Each row was made from one walk, in order. Every step used is in the known rows, and no mark comes twice. Write each row's walk.
Known rows:
l, w, c, k, t, p: [-5.576  0.982 -0.352  1.327  5.380  0.231 -0.475  0.704 -0.785 -0.343
  0.797  0.768  0.317  2.598  0.875 -1.543 -0.371 -0.276  1.268 -0.696
  2.095  6.525  0.431  0.614]
a, k, c, w, t: [-1.909 -0.190 -0.251 -0.848  6.054 -1.797 -0.455  0.610 -1.218 -0.973
  1.237 -0.778  1.456  1.007  0.461 -0.719 -1.559  1.377 -0.897  0.092
  0.777  2.360  1.408  0.832]
u, p, t, w, c, k: [ 3.054 -1.872  0.467  1.325  5.128 -2.798  0.179 -0.865  0.875 -0.428
 -1.054 -0.831 -0.717 -0.887 -0.209 -2.560  2.314 -1.574 -1.509 -1.025
  1.441  2.547 -0.269 -0.232]
v, t: [ 0.021 -0.324 -0.424 -0.863 -2.980 -0.674 -1.865  0.688  1.400  0.076
  0.213 -1.506 -0.600 -1.292  0.344  0.413  1.172 -0.162  0.113 -0.770
 -0.723  1.397  1.350 -0.303]
p, t, k: [ 0.862 -4.118  1.221  0.618  0.822 -1.029 -0.960 -0.886  1.578 -1.439
 -0.822  0.859 -0.776  0.197  0.101 -3.504 -0.417 -0.812 -2.374 -0.665
 -0.305 -0.753  1.612 -0.304]
k, t, w, c: [-3.278 -0.137 -1.742  0.338  3.314  2.843  0.154  1.220 -1.087 -2.152
  0.451 -1.361 -0.631  1.488  0.626 -2.303  1.411 -0.197  0.471 -2.109
  0.881 -0.610  1.607 -0.539]
l, w, t: [-1.090  0.353  0.769  0.663  3.713  0.013 -1.007  1.108 -0.990 -1.225
  0.689 -0.252  0.153 -1.022 -0.428  2.007 -1.387 -0.909  1.459 -0.307
  1.353  3.685  0.179 -0.665]
v, g: [ 0.998  1.843  0.023 -0.112 -1.337  0.346 -0.182  0.220  2.076  0.342
  0.412 -1.887 -1.176 -0.493 -0.017  0.046  1.484  0.630  0.440 -0.665
 -0.556 -0.377  0.298 -1.118]
p, t, w, c, k, a: [-2.366 -1.833  0.549  2.108  5.307 -0.021 -0.521 -0.061  0.441 -0.828
 -0.385 -0.021 -0.719  1.661  1.117 -2.764  2.631 -0.608 -1.276 -2.281
  0.756  1.465  0.834  0.561]
u, p, t, k, c, w, l: [ 1.282 -2.447 -0.032  0.078  5.337 -2.997  0.806 -1.117  0.167 -0.882
 -0.491  0.207  0.759 -0.296 -0.506 -4.293 -0.375 -1.191 -2.424 -0.832
  1.198  3.205  0.791  0.332]
c, k: [-0.998  0.559  0.273  0.962  2.382 -2.191  0.765 -0.240 -0.993  0.508
 -0.323  1.541  0.466  1.298  0.624 -0.253  0.563  0.700  0.323  0.234
  0.941  2.352 -1.073  2.000]
u, p: [ 3.496 -0.288 -0.345 -0.165  2.000 -2.295  1.240 -0.597  0.194  0.618
 -0.574 -0.763  0.019 -2.415 -0.624 -0.325  0.541 -0.699 -0.368  0.350
  0.805  0.921 -0.538 -0.410]
g, v, t: [-0.248 -0.865 -0.485  0.295 -2.453 -0.792 -1.923  2.090  0.480 -0.250
 -0.339 -1.474 -0.238 -2.080  0.405 -1.640  2.353  0.469  0.982 -1.225
 -1.473 -0.148  1.341 -0.988]
l, w, c: [-3.617  0.274  0.364  1.119  2.542  0.539 -1.342  0.722 -0.267 -0.138
  1.192 -0.630  0.542  2.070 -0.293 -0.279 -0.909 -0.656  1.134  0.192
  1.171  4.045  0.305 -1.348]
g, v, t, k: [-1.278 -0.818 -0.569  0.634 -1.839 -1.006 -2.425  2.153  1.115 -1.021
 -0.476 -0.787 -0.268 -1.391 -0.066 -3.128  1.466  0.464  0.481 -1.338
 -1.435 -0.488  2.475 -1.414]
p, t, k, c, w: [-1.511 -3.935  0.831  0.431  2.346 -1.538 -0.584 -0.333  0.277 -1.860
 -0.348  0.648  0.691  2.050  0.418 -5.108 -1.185 -0.510 -2.701 -1.537
  0.194  0.397  2.386  0.399]
g, v: [-0.347 -0.445 -0.133  0.997 -0.116 -0.379 -0.443  1.608 -0.702 -0.270
 -0.478 -0.236  0.286 -1.020  0.135 -1.936  1.358  0.593  0.879 -0.645
 -0.905 -1.202  0.307 -0.802]
l, w, c, k, a: [-6.268  0.862  0.136  2.026  5.821 -0.720 -0.048  0.872 -1.370  0.605
  1.128  0.501  1.079  2.862  0.762 -0.311 -0.097  0.366  1.580 -0.088
  1.830  5.315  0.008  0.489]
k, t, w: [-1.519 -0.851 -1.360 -0.261  1.689  1.836  0.570  1.270 -1.335 -1.773
  0.088 -0.647 -0.613  0.039  0.822 -2.386  0.908 -0.226  0.209 -2.113
  0.879 -2.678  1.730 -0.235]
a, k, c: [-2.579 -0.824  0.006 -1.153  3.599 -1.630 -0.422 -0.417  0.422  0.210
  0.967 -1.028  0.877  0.997  0.654 -0.289 -1.009  1.527 -1.864  1.335
 -0.264 -0.430  1.597 -0.568]
p, t, w, l: [ 0.947 -1.856  0.811  0.537  2.142  0.656 -1.408 -0.547  1.034 -1.212
 -0.364  0.067 -1.074 -0.200 -0.045 -2.057  1.403 -1.514 -1.982 -1.678
  0.354  0.601  0.467 -0.369]
w, c, k, t, p: [-5.379  1.570 -1.561  1.114  5.977  1.124  0.610 -0.101 -0.359 -0.829
  0.198  0.547 -0.177  3.114  1.231 -1.316  1.471  0.475  0.770 -0.971
  1.124  5.932 -0.156  1.890]
k, a: [-3.806  0.340 -0.679  0.649  3.363  0.282  1.630  0.603 -0.868  0.978
  0.310  0.515  0.476  0.014  1.350 -0.049  0.969  1.171  0.326 -1.012
  0.131 -0.679  0.817  1.045]

Which walk is each row?
[-3.145  2.627 -0.546  1.986  4.352  0.575 -1.214  0.827  0.212 -1.164
  0.152 -0.385 -0.373  2.944 -0.269 -1.349  1.695 -0.650  0.383 -1.476
  1.296  2.491  0.348 -0.134] => t, w, c, k
[-3.748  1.262 -0.588  0.554  5.946  0.492 -0.421  0.462  0.206 -3.253
  0.072 -0.597  0.250  0.475 -0.610  1.072 -1.079 -0.257 -0.421 -0.823
 -0.051  2.086  1.899 -0.400] => w, t, k, c
[-3.242  0.832 -1.178  0.563  5.062 -0.131  1.236  0.491 -2.121 -0.987
 -0.008  1.294  0.194  1.515  1.006 -1.767  1.391  0.532  0.489 -1.415
  1.658  1.855 -0.163  2.088] => c, k, t, w, l
[-3.237 -0.660 -0.921  0.511 -0.654 -1.593 -2.157  2.697 -0.231 -1.432
 -0.034 -0.909  0.989  0.179  0.217 -4.743  0.691  0.634  0.298 -2.187
 -0.857  0.690  3.114 -0.644] => g, v, t, k, c, w
[ 0.670  1.024 -0.365  0.427  3.834 -0.306 -0.061  1.431 -2.564 -1.766
  0.457  0.427  0.995  0.049 -0.317 -0.823 -0.704 -0.291  1.420 -1.985
  1.574  4.592 -0.354  2.210] => c, w, t
[ 2.178 -3.074  1.219  0.679  0.506 -0.210 -1.409 -0.137  1.111 -1.173
 -0.741 -0.248 -1.300 -0.519  0.275 -2.604  1.212 -1.528 -1.996 -1.881
  0.289 -1.622  1.148 -0.695] => p, t, w
[-3.726  0.250 -0.732 -0.304  2.542 -0.837  0.487  0.777 -1.966 -0.685
  0.749 -0.385  2.196  2.894  0.534 -2.818 -1.136  0.405 -0.411 -1.243
  0.739  1.813  1.286  1.056] => k, c, w
[-2.056 -1.061 -1.012 -0.542  4.982  0.735 -0.747  0.663 -0.168 -1.114
  0.996 -1.241 -0.604  0.637  0.750 -1.800  0.267  1.087 -0.589 -0.272
  0.818 -0.848  1.760 -0.738] => a, k, t, w, c
[-1.755 -4.022  0.867  0.398  2.159 -1.027 -0.562 -0.900  1.425 -1.746
 -0.553  0.175  0.021  1.358  0.430 -3.571 -0.631 -0.550 -3.001 -0.795
 -0.539 -0.708  2.296 -0.651] => p, t, k, c
[-3.479  1.016 -0.805 -0.046  4.967 -0.242  0.524  1.130 -2.251 -1.945
  0.781 -0.908  1.939  1.769  0.275 -0.797 -1.068  0.132  0.162 -1.649
  0.860  3.612  1.066  1.321] => k, c, w, t
[-2.684  1.072 -0.554 -0.862  6.874 -1.333 -0.919  0.382 -0.134 -0.901
  0.997 -0.193  0.881  0.817  0.677 -1.107 -1.466  0.942 -1.133 -0.629
  1.012  3.859  1.835  1.299] => a, k, c, w, t, p
[-4.186  2.320 -1.071 -0.044  6.154  0.231  0.029  0.972 -1.213 -1.927
  0.525 -0.236  1.446  1.565  0.512 -1.147 -0.921 -0.310 -0.135 -2.332
  1.131  5.237  1.551  1.679] => k, c, w, t, p
[-2.287 -0.208 -0.847  0.724  3.838 -0.783  1.216  0.741 -2.113 -0.925
 -0.280  1.044 -0.077  1.258  1.234 -2.168  1.272  0.578  0.511 -1.430
  1.644  0.059  0.299  1.797] => c, k, t, w
[ 0.185 -2.361  0.803  1.323  2.200  0.920 -1.730 -0.212  1.493 -1.512
 -0.346 -1.013 -1.246  1.178  0.096 -2.543  1.883 -1.613 -1.604 -1.808
  0.263  0.714  0.991 -1.011] => p, t, w, c
[-4.754  0.309 -0.741  1.095  3.926 -0.047  0.421  0.575  0.264 -0.534
  0.027  1.439  0.231  1.013  0.398 -2.254 -0.750  0.840 -0.452 -0.934
  0.199 -1.087  2.334  0.271] => t, k, a
[-2.240 -0.789 -0.174 -1.054  4.193 -2.215 -0.467  0.338 -0.937  0.044
  1.246 -0.419  1.679  1.727  0.670 -2.186 -1.679  1.553 -1.377  0.361
  0.724  0.955  1.653  0.605] => a, k, c, w
[-4.960  0.162 -0.495  0.219  2.655 -0.375 -0.494  0.081  0.784 -1.730
  0.133  0.110  0.839  2.463 -0.233 -2.578 -1.671  0.161 -1.594 -0.242
 -0.225 -0.759  2.724 -0.967] => t, k, c
[-2.323  1.321 -0.847  1.109  6.266 -0.456  0.297  1.777 -2.409 -2.097
  0.512  1.353  1.110  0.595 -0.094 -2.126 -1.234  0.253  1.164 -2.611
  1.710  3.787  1.156  2.396] => c, w, t, k, a
[-2.054  0.301  0.682  1.012  4.316 -0.190 -1.501  1.204 -0.354 -2.077
  0.562  0.398  0.098 -0.465 -0.913  0.651 -2.275 -0.947  0.926 -0.344
  1.380  3.240  1.306 -1.084] => l, w, t, k
[-1.489 -0.731 -1.052 -1.172  4.659  0.542 -0.392  0.463 -0.524 -0.756
  0.956 -0.369 -0.434 -0.110  0.614 -1.570 -0.049  1.111 -0.851 -0.127
  0.871 -1.035  1.415 -0.134] => a, k, t, w, l
[-4.026  0.352  0.477  0.820  5.199 -0.217 -1.274  1.137 -0.472 -2.356
  0.771 -0.184  0.709  0.507 -0.565  0.381 -2.363 -0.779  0.440 -0.460
  1.136  3.307  1.958 -1.354] => l, w, t, k, c
[-4.880 -0.252 -0.078  1.285  4.561 -0.142 -0.019  0.768 -1.840 -0.359
  1.020  0.180  0.826  2.780  0.653 -1.149 -0.445  0.114  1.491 -0.006
  1.904  4.911 -0.013  0.242] => l, w, c, k, t
[-3.419  1.370 -0.759  1.223  6.979  0.732  0.199  0.889 -0.187 -2.305
  0.055  0.473 -0.248 -0.740 -0.086  1.332 -0.237  0.269  0.510 -1.454
  0.334  1.768  1.522  0.541] => w, t, k, a
[-4.132  0.930 -0.344  1.473  5.156 -1.960  2.076  0.263 -1.742  1.254
 -0.109  1.907  0.859  1.237  1.659 -0.143  1.294  1.661  0.688 -0.569
  1.007  1.902 -0.387  2.794] => c, k, a
